Each row was made from one small tree. Brackets hold a mark, then the marks that hang from it, in alphabetical order. Every link used is in the known rows. Write each row's tree.
Known rows:
(sataf (tugaz difo murupa nisep)): [-1.574 -3.373 -1.423  2.940  2.087  1.459  0.284  3.256 -5.832 -0.903
  3.152 -2.168  2.292 -1.313 -0.834 -0.244  2.783  0.018  1.252  0.256
  3.156  1.543  2.253 -1.217 -0.870]
(nisep bosul (difo (tugaz murupa)) sataf): [-5.497  1.510 -1.915  0.359 -0.690  2.903  0.825  1.464 -8.700 -2.240
  5.593 -0.690  0.218  0.222  0.964  2.168 -0.986  0.435  3.106  1.691
  4.559  1.304  6.308 -1.157 -2.095]
(murupa (tugaz difo)): [-1.342 -3.046 -1.832  0.420  0.187  1.814  0.808  2.985 -1.992 -1.667
  3.972 -3.969  1.363 -1.035  0.421  0.596  0.430 -0.906  2.074  0.447
  2.117  1.464  0.899 -2.139 -0.717]
(nisep sataf): [-2.842 -1.620 -1.623 -0.224 -0.942  3.195  0.077  1.313 -3.767 -0.001
  4.595 -2.239  0.272 -0.534 -1.611  3.156 -0.504 -0.176  2.953  0.430
  1.946 -0.162  1.564 -2.294 -3.090]
(nisep (difo (tugaz sataf))): [-2.926 -0.337 -2.668  1.055  0.048  1.808  1.398  1.150 -6.260 -1.427
  3.480 -2.060  1.168 -0.646 -1.792  0.914  0.776 -1.081  1.636  2.699
  4.305  0.180  5.111 -0.257 -1.597]
(bosul (tugaz nisep sataf)): [-1.232 -3.045 -1.105  0.887  2.350  0.921  3.808  1.947 -4.311 -1.639
  3.780 -2.603  4.298 -2.043 -0.438 -0.285  0.960 -1.897  2.476  1.839
  4.561  0.301  1.253 -0.421 -2.273]
(difo (nisep bosul sataf) (tugaz murupa)): [-3.334  3.133 -0.077  0.714 -0.597  4.042 -2.142  0.313 -8.535 -2.850
  5.124 -1.315  1.199 -0.972 -0.272  0.533 -1.959 -0.084  2.128  2.835
  3.650  2.122  2.907 -2.326 -2.457]
(murupa (tugaz difo (sataf nisep))): [-0.628 -3.525 -2.069  1.652  1.626 -0.252  0.711  2.606 -3.922 -0.122
  2.993 -3.582  0.358 -0.873  0.055  0.628  1.305 -1.488  0.674  0.473
  3.533 -1.766  2.372 -1.772 -1.639]
(murupa (tugaz (difo (nisep bosul)) sataf)): [-1.614 -0.530 -0.772  1.411  2.290  1.493  0.403  2.696 -5.825 -4.237
  3.912 -3.335  3.118 -1.469  0.325 -1.066 -0.799 -0.839  2.262  2.652
  3.581  0.066  1.625 -1.783 -0.638]
(sataf difo tugaz): [-0.073 -0.791 -2.042  0.523 -1.165 -0.551  0.026  1.213 -3.255  2.536
  3.734 -4.042 -1.100 -0.841 -3.269  2.804  2.105 -0.261  2.798 -2.641
  0.874 -1.427  1.447 -0.048 -2.246]
(nisep bosul difo tugaz): [-4.331  1.060 -0.339 -0.361  0.649  1.307  1.802 -0.037 -7.092 -2.688
  4.332 -3.401  0.909 -0.949  0.893  4.498 -0.409  0.861  4.714  0.458
  3.216  0.490  5.764 -0.423 -1.415]
(difo (nisep sataf tugaz)): [-4.070  1.417  0.743  0.398 -0.171  2.853 -1.786 -0.031 -7.481 -1.721
  3.779 -2.986 -0.099 -1.661 -1.172  1.750 -0.946  0.054  1.903  1.705
  2.565  1.164  1.948 -2.678 -3.792]
(nisep (difo tugaz)): [-2.882  0.386 -1.771  0.175 -1.286  2.449  0.673  0.799 -4.694 -0.542
  3.532 -2.913  0.397 -0.815 -0.656  2.572  0.746 -0.665  2.797  2.110
  3.628  1.348  4.250 -0.157 -1.907]
(murupa (tugaz sataf)): [ 0.017 -2.906 -1.796 -0.026  0.470  1.307  0.901  2.393 -2.086 -2.519
  3.810 -2.823  0.987 -0.839 -1.460  0.024  0.005 -1.746  0.985  0.451
  1.696 -0.152  0.717 -2.443 -1.020]
(sataf tugaz): [-0.265 -1.170 -0.628  0.414 -0.430  0.916 -1.056  0.647 -2.676  0.001
  3.181 -3.511 -0.594 -1.378 -2.545  2.854  1.729 -1.095  2.735 -1.740
  0.683  0.225  1.048 -1.293 -2.151]
(murupa (tugaz difo nisep sataf)): [-1.427 -4.612 -2.157  2.221  2.536  1.375  2.403  3.888 -4.724 -3.028
  3.593 -3.427  3.707 -1.040 -0.319 -1.732  1.045 -0.919  0.759  2.586
  4.260  0.616  1.752 -1.769 -0.626]
(murupa tugaz): [-0.039 -2.257 -0.987 -0.953 -0.944  1.878  0.078  2.040 -0.658 -1.773
  4.046 -3.662  0.137 -0.934 -0.396  1.687 -0.027 -1.240  1.930 -0.094
  0.912  1.115 -0.151 -2.387 -1.245]
(murupa (tugaz difo (nisep bosul) sataf)): [-1.774 -3.152 -1.671  1.886  3.066  1.300  3.005  3.400 -6.010 -4.355
  4.367 -3.895  4.426 -0.925  0.753 -0.608 -0.064 -0.428  2.514  2.268
  4.745  0.350  2.884 -1.442 -0.175]
(murupa (tugaz nisep)): [-0.155 -2.900 -0.497  0.089  0.071  2.064  0.963  2.355 -1.564 -2.192
  3.729 -4.070  1.811 -1.174 -0.149  1.009  0.579 -0.772  1.823  1.387
  2.333  1.630 -0.006 -2.082 -1.463]
(tugaz murupa nisep (sataf difo)): [-0.390 -3.720 -3.148  1.494  1.527  1.724  2.708  3.466 -5.701  0.792
  4.326 -0.823  3.583 -0.625 -2.876 -0.434  1.443  0.932  0.721  1.236
  3.744 -1.853  2.211 -0.535 -0.746]
(bosul (tugaz difo)): [-2.417 -2.406 -1.636  0.508  1.302  1.128  3.015  2.003 -3.263 -0.405
  4.248 -3.446  2.907 -2.098  1.122  0.976  1.056 -1.695  3.768  0.110
  3.438  1.656  1.501 -0.565 -1.696]
(difo (nisep bosul (tugaz murupa))): [-2.169  1.866  1.278  0.069  1.183  2.931 -1.395  0.024 -7.491 -3.562
  4.171 -2.016  2.069 -1.831  0.221  1.450 -1.203  1.015  2.370  1.539
  2.197  1.666  2.537 -2.153 -0.862]

Write each row's tree:
[-3.145 -0.704 -1.889  0.446  0.045  1.731  2.578  1.511 -6.670  0.643
  5.706 -3.524  2.191 -0.217 -1.043  3.561 -0.675  1.610  4.672  0.606
  3.981 -1.638  3.125 -0.124 -2.874]	(tugaz (nisep bosul (sataf difo)))
[-0.551  1.595 -1.507  0.714 -1.474  2.643 -1.429  1.321 -5.582  1.066
  4.359 -2.004  1.254 -1.346 -2.333 -0.538  0.263  0.001  0.566  2.062
  2.757  0.923  1.389 -0.507 -1.414]	(sataf (difo nisep (tugaz murupa)))
[-0.186  0.528 -1.062  0.019  0.467  0.195  0.834  2.059 -4.837 -1.700
  4.632 -3.418  1.537 -1.187 -1.336  0.091 -0.933 -0.418  2.250  1.214
  2.704 -2.052  0.917 -0.874 -1.222]	(murupa (tugaz (sataf (difo (nisep bosul)))))
[-0.003  0.341 -0.790  0.973 -0.531  0.533 -1.818  2.186 -4.754  1.926
  3.474 -1.841 -0.570 -1.561 -2.904  0.346  1.897 -0.079  1.080 -0.867
  0.936 -0.799  0.241 -0.740 -1.920]	(sataf (difo nisep) (tugaz murupa))
[-3.126 -1.295 -2.210  0.624  0.429  2.406  2.461  2.789 -7.420  0.199
  6.049 -1.467  2.441  0.049 -0.644  2.266 -0.459  2.102  3.359  0.452
  4.042 -1.187  3.244 -0.872 -2.105]	(tugaz murupa (nisep bosul (sataf difo)))
[-2.388 -0.670 -0.033  0.829  1.507  1.567  1.279  1.804 -4.090 -0.577
  3.686 -3.216  3.319 -2.833  1.085 -0.124  0.681 -1.683  3.207  2.008
  3.677  1.658  0.196 -0.602 -2.293]	(bosul (tugaz (difo nisep)))
[-2.847  0.067 -3.309  0.739 -2.145  2.493  0.237  1.833 -6.846  1.448
  5.564 -1.621 -0.323  0.098 -1.940  0.676 -0.125  0.286  0.949  0.075
  3.169  0.499  3.463 -1.310 -2.377]	(nisep (sataf (difo (tugaz murupa))))
[-2.793  1.919  0.718  1.170  0.446  1.878 -2.497  1.369 -7.564 -1.833
  4.427 -1.272 -0.533 -0.994 -0.845  1.426 -0.126 -0.175  2.536 -0.208
  1.898  0.354  1.819 -2.354 -3.054]	(difo (nisep bosul (sataf (tugaz murupa))))
[-4.537  0.936 -0.471 -0.245  0.240  2.262  0.380 -0.480 -8.021 -2.766
  5.192 -3.657  0.268 -0.698  0.035  3.854 -1.761  0.740  4.106 -0.298
  2.696  0.768  4.368 -2.144 -2.725]	(nisep bosul sataf tugaz)
[-2.797 -1.003 -1.091  0.188  1.833  0.976  3.554  1.393 -4.540 -1.917
  4.966 -3.764  3.760 -1.978  2.219  1.948  0.013 -1.087  5.497  0.005
  3.897  1.307  2.702 -0.247 -1.205]	(nisep (bosul (tugaz difo)))
[ 0.244  0.182 -1.307  0.838  0.064 -1.615 -0.475  0.804 -5.453  3.093
  3.934 -2.989 -1.852 -0.652 -1.087  4.121  1.882  0.596  2.973 -3.715
  1.819 -3.177  3.424  0.315 -2.083]	(sataf difo (nisep bosul) (tugaz murupa))
[-0.997 -1.394 -1.646  1.916  0.825  2.717  0.998  0.790 -6.385 -2.107
  3.235 -3.283  3.617 -1.163 -2.553 -0.319  0.413 -1.041  1.025  3.443
  4.665  1.122  2.978 -0.781 -1.478]	(difo (tugaz nisep sataf))
[-1.744  0.259  0.129  1.042  1.425  2.056 -1.002  0.022 -7.216 -2.605
  2.846 -2.652  1.905 -2.067 -2.300  0.095 -0.324 -0.465  0.889  2.348
  2.792  0.256  1.944 -1.862 -1.918]	(difo (nisep (tugaz sataf)))
[-4.016 -1.068 -1.128  0.240 -0.008  2.997 -0.383  1.330 -7.394 -1.810
  4.870 -1.156 -0.289 -0.600 -0.570  1.479 -0.615  0.771  1.044 -0.261
  2.270  1.621  3.397 -3.252 -2.327]	(nisep sataf (tugaz murupa))
[ 0.005 -1.402 -2.623  0.700  1.227 -0.190  1.419  1.370 -6.128  2.294
  4.577 -1.323  1.062 -0.341 -1.469  2.814  0.506  0.945  2.277 -1.099
  3.370 -4.470  3.936 -0.032 -1.246]	(tugaz murupa (sataf difo (nisep bosul)))
[-1.365 -3.706 -1.335  1.329  1.129  1.980  1.764  3.619 -3.046 -2.243
  3.592 -4.318  2.915 -1.219  0.575 -0.027  1.014 -0.596  1.985  1.894
  3.535  1.945  0.987 -1.860 -0.907]	(murupa (tugaz difo nisep))
[-2.966  0.060 -2.402 -0.415 -0.882  1.610  1.685  1.117 -5.538  1.048
  6.026 -3.086  0.558  0.047 -1.381  4.279 -1.058  1.180  4.776 -0.925
  2.560 -2.196  3.209 -0.651 -2.667]	(nisep bosul (sataf difo))
[-2.616  2.205 -0.695  0.354 -0.551  0.708  0.410 -0.876 -6.480  0.432
  3.554 -3.854 -0.407 -0.660  1.050  5.017  0.257 -0.299  4.293  1.154
  4.594 -0.752  6.055  0.715 -2.417]	(sataf (nisep bosul (difo tugaz)))
[-1.546 -1.217 -2.731  0.612  0.588  0.315  1.885  0.877 -6.855  0.091
  4.241 -3.275  1.052 -0.960 -3.071  1.353  0.424  0.383  1.479 -0.414
  2.693 -1.739  3.672 -0.520 -1.436]	(nisep (tugaz (sataf difo)))
[-2.307 -2.219 -2.100  0.314 -1.035  0.942  2.071  3.360 -4.035  0.453
  5.221 -3.952  0.186 -0.072 -0.808  1.161  0.291  0.043  1.769  0.314
  3.297 -0.480  0.926 -1.534 -2.999]	(murupa (tugaz (nisep (sataf difo))))
[-6.612  1.346 -0.817 -0.258  0.317  1.616  1.704  0.300 -9.112 -2.665
  5.122 -2.853 -0.313 -0.223  1.020  4.561 -1.168  1.014  4.585  0.419
  3.909  0.068  6.411 -1.179 -2.982]	(nisep bosul difo sataf tugaz)
[-4.921 -0.812 -0.535  0.111  0.434  1.530  2.767  2.910 -5.920 -3.242
  5.114 -2.965  0.660  0.194  2.105  2.759 -0.535  0.191  3.981  1.860
  4.649  0.426  3.918 -1.418 -2.834]	(murupa (tugaz (nisep bosul difo sataf)))
[-0.582 -4.051 -1.978  1.521  2.125  3.009  1.515  2.803 -5.105 -1.773
  3.653 -0.247  4.075 -1.018 -2.024 -0.488  1.032  0.186  0.531  2.440
  3.466 -0.102  1.872 -1.851 -0.600]	(tugaz murupa nisep sataf)
[-4.415 -2.587 -1.768  2.060  2.247  3.543  1.956  3.177 -8.303 -2.326
  5.388 -1.344  4.006 -0.373  0.870  1.015 -0.427  1.571  3.181  1.964
  4.849  0.891  4.000 -2.033 -1.357]	(tugaz difo murupa (nisep bosul sataf))
[-1.689  0.473  0.709  0.234  0.469  3.244 -1.962  0.724 -6.283 -2.169
  3.485 -1.445  1.306 -2.076 -0.806  0.326 -0.083  0.326  0.740  1.690
  1.861  2.030  1.368 -2.475 -1.441]	(difo (nisep (tugaz murupa)))
[-2.666  0.401 -2.135  0.712 -0.453  0.141  0.346  2.157 -7.257  0.807
  5.810 -1.846 -1.484  0.183 -1.520  2.526  0.480  0.815  3.118 -3.038
  1.838 -1.492  3.363 -0.937 -2.432]	(nisep bosul (sataf difo (tugaz murupa)))
[-3.889 -0.702 -2.360  0.263 -0.717  1.645  0.803  1.839 -7.837  0.630
  5.557 -1.756 -0.628 -0.311 -1.349  1.574 -0.077  1.406  1.071 -1.200
  2.487 -0.157  3.690 -1.996 -2.328]	(nisep (sataf difo) (tugaz murupa))
[-2.030  1.104  0.311  0.927  2.502  2.411 -0.708  0.488 -9.134 -4.449
  3.999 -1.058  2.866 -1.779 -0.780 -0.280 -1.192  0.584  1.332  2.103
  3.147  0.323  3.295 -2.139 -0.733]	(difo (nisep bosul (tugaz murupa sataf)))
[-3.073 -2.361 -1.681  1.275  2.886  2.275  3.363  2.991 -7.492 -2.964
  4.280  0.048  4.083 -0.387  0.074  1.102  0.517  1.026  2.885  2.882
  4.909 -0.992  5.030 -0.422 -0.472]	(tugaz murupa (nisep bosul difo) sataf)
[-2.070 -3.597 -2.249  2.593  3.885  2.792  2.631  3.332 -7.962 -3.179
  4.471 -1.062  5.844 -0.889 -0.111 -0.626  0.222  1.038  2.337  2.536
  5.081 -0.099  4.133 -1.148  0.352]	(tugaz difo murupa (nisep bosul) sataf)
[-1.485 -1.887 -2.942  0.756  1.003  0.832  1.663  1.991 -7.547 -0.264
  4.589 -1.424  1.285 -0.837 -2.501 -0.042  0.693  0.876  0.207 -0.608
  2.578 -1.117  3.730 -1.076 -0.613]	(nisep (tugaz murupa (sataf difo)))
